What can hang from each mark
G: X
X: G N P
Y: J X
L: N
J: G Y
N: F G L
P: J
F: N

In the rows, zero is written as 128.
Known rows, with every way that one mark hangs from another
L{N}: [169 105 102  98 101 110 121 105 144 126 154 118 168 116 155 143 139 114
 127 167 107 164  90 112]
Y{X{N}}: [163  77 106 119 103  83  95  82 178 136 133 121 121 101 164 153 118 126
 126 179  89 133 103 129]
P{J{G{X} Y}}: [155 102 121 103 103 117  91 116  92 106 118 140 206 168 110 128 140  92
 170 158  97 174  91 100]
G{X{N}}: [162 103 104 113 107  79  96  97 156 140 136 134 150 130 127 147 105 135
 129 174  98 147  95 101]
L{N{F G{X}}}: [164 134  92 128 121 124  95 118 140  92 158 122 178 151 157 125 137 112
 121 166 119 142 120  71]
G{X{N{L} P{J}}}: [176 102 129  87  89  67 102  75 130 133 143 120 129 151 163 141 107 143
 132 147  84 161 105 118]
J{G{X} Y}: [172 107 108 116 108 108  80 117  92 108 121 137 201 155 113 127 141  86
 164 155 108 141  77  76]
X{G N{F} P}: [209 118 132 151 114 122 121  69 182 115 158 106 133 145 198 133  69 119
 113 173 106 110  96 117]
N{F G{X{P}} L}: [188 141 106 134 105 124  82  92 124  77 155 117 140 164 178 115 130 115
 121 140 131 108 117  70]
X{P{J}}: [177 103 120  98  90 102 127  80 146 111 160 135 152 141 156 146 118 123
 135 163 103 172  92 140]
X{N{L} P{J}}: [181  91 140  96  91  91 121  66 139 139 139  99 122 147 192 138 103 132
 122 159  87 163 106 141]
J{G{X{P}} Y}: [202 104 104 111 108  83  88  95  98 105 145 151 194 162 138 130 125  87
 158 146  98 133  57  72]
Y{J{G} X}: [171  72 103 105  95 115 107  84 141  94 117 124 150 118 131 144 159 104
 144 177  96 102 107 154]
G{X{P{J}}}: [173 112 107  88  88  81 109  91 137 107 161 158 162 146 128 148 119 137
 147 153  99 174  91 113]
G{X{N P{J}}}: [178  94 116  94  99  57 109  79 153 139 158 146 149 150 147 151  90 141
 134 168  76 170  92 118]
Y{J{G} X{N P}}: [204  50 111 105 104  66 115  56 162 123 137 121 132 130 174 151 111 111
 130 180  66  92  88 156]
G{X}: [157 119  96 108  97 101  94 107 138 110 142 149 163 123 109 143 135 129
 143 157 118 150  94  95]
L{N{G{X}}}: [158 124  83 113 106  95  97 127 138 107 156 137 183 138 134 140 143 119
 134 157 105 150 108  70]
F{N}: [158 107  91 125 101 124  85 106 129  95 140 142 144 134 127 126 139 114
 129 172 123 155  82 138]
J{G Y}: [178  95 118 128 111 133 101 107 104 111 117 116 195 150 140 124 140  73
 152 167 112 140  74 104]
P{J{G}}: [143  94 125 114  91 124 126 102 134 107 122 128 178 156 137 127 149 103
 142 178 109 164  96 137]

Rows
[177  87 116 123 120  87  87 106 112 136 113 125 188 159 131 132 112  90
 151 169  86 138  80  85] | J{G{X{N}} Y}
[177 130  82 128  92  90  58 107 108  76 152 149 138 165 143 115 144 120
 130 135 117 126  90  88] | F{N{G{X{P}} L}}
[212  85 112 113  94  84 114  62 186 114 150 117 116 108 170 169  84 135
 135 167  67  88 112 153] | Y{J X{G N P}}
[207  84 105 136 120  77  77  86 151 121 147 119 145 137 193 152  96  97
 137 165  74 116  97  98] | J{Y{X{N{G} P}}}
[155 120  95 144  95 139  70 117 112  78 125 116 134 153 144 110 156 108
 125 157 132 134 112 119] | F{N{G L}}
[194  96 119 132 121  77 103  72 149 121 148 133 157 171 180 119 101 108
 119 175 102 112  74  94] | J{G{X{N{F} P}}}
[167  94 101 101 101 109 107  98 119  99 121 138 179 146  95 140 141 112
 150 173 103 117  99 125] | Y{J{G{X}}}
[195 103 126  98 100 117 111  88 111 111 154 124 176 147 155 146 107 101
 154 160  93 182  84 129] | X{P{J{Y}}}
[162 117  87 117  96  84  75 110 126  75 164 173 157 178 122 129 129 122
 140 161 102 165  96 115] | F{N{G{X{P{J}}}}}
[189 137  96 141 115 111  89  96 145  83 170 139 159 164 161 125 115 115
 125 157 128 114 104  74] | N{F G{X{P}}}
[204 110 122 134  98  88 120  76 181 131 160 120 135 131 175 151  74 129
 127 165  94 120  83 117] | X{G N P}
[177  85 106 143 122 106  72 106 146 124 126 109 151 130 170 149 111  94
 139 176  85 124 118 101] | J{Y{X{N{G}}}}
[158 143 109 141 107 149  77 111 117  78 129 106 149 156 154 113 146 117
 128 152 140 117 135  73] | N{F G{X} L}
[209  62 117 121 113  66  87  72 139 131 134 122 154 140 192 138 110  82
 142 166  69 115  66 109] | J{G Y{X{N P}}}
[169 125 104 137 122 147 113 107 147  95 153 100 170 148 182 124 135  98
 112 179 123 141 117  98] | L{N{F G}}
[198  68 101  98  94  89 111  66 145  94 142 133 146 125 156 147 143 106
 141 164  86  93  89 150] | Y{J{G} X{P}}
[177 127 145 152 102 158 106  84 155 112 121  69 121 137 191 121  98 122
 116 163 123 112 128 120] | X{G N{F L}}
[177 103 105 113  83 137 104  91 165  86 132 119 134  97 123 161 127 131
 151 166 100 100 129 150] | Y{J X{G}}
[198 115 128 150 117 123 103  72 145 111 147  80 122 165 223 118  97 108
 101 165 117 106 118 102] | X{N{F G L} P}
[177 123  72 133 102  80  65 109 131  77 167 174 152 165 126 127 127 117
 134 156 113 130  80  93] | F{N{G{X{P}}}}
[150 130  84 134  94 116  53 124 103  74 128 138 142 158 119 112 159 120
 136 145 127 132 110  95] | F{N{G{X} L}}
[193 106 115 100  96  62  92  75 135 139 146 121 124 136 169 139 104 139
 125 142  93 129  92  94] | G{X{N{L} P}}
[143  85 124 109 102  77 110  99 141 134 121 137 172 165 128 134 121 120
 143 182  85 161  99 119] | P{J{G{X{N}}}}
[173  90 108  93  83  85 106  75 160 103 159 147 132 117 164 152 136 126
 139 160  92 159  99 139] | Y{X{P{J}}}
[193  94 124  92 108  70  94  87 119 141 149 136 169 158 148 154  78 116
 150 161  69 177  88 109] | G{X{N P{J{Y}}}}
[154 133  99 127  92 117  79 117 117  94 129 120 152 144 130 128 152 124
 139 141 126 127 124  71] | N{G{X} L}
[144  90 135 103  90  91 102  94 118 130 105 114 154 164 143 123 137 124
 139 161  91 156 111 117] | P{J{G{X{N{L}}}}}
[177  62 123 126 121 124 106  65 159 110 111  98 135 136 172 132 121  99
 119 200  89  89 119 163] | Y{J{G} X{N{F}}}
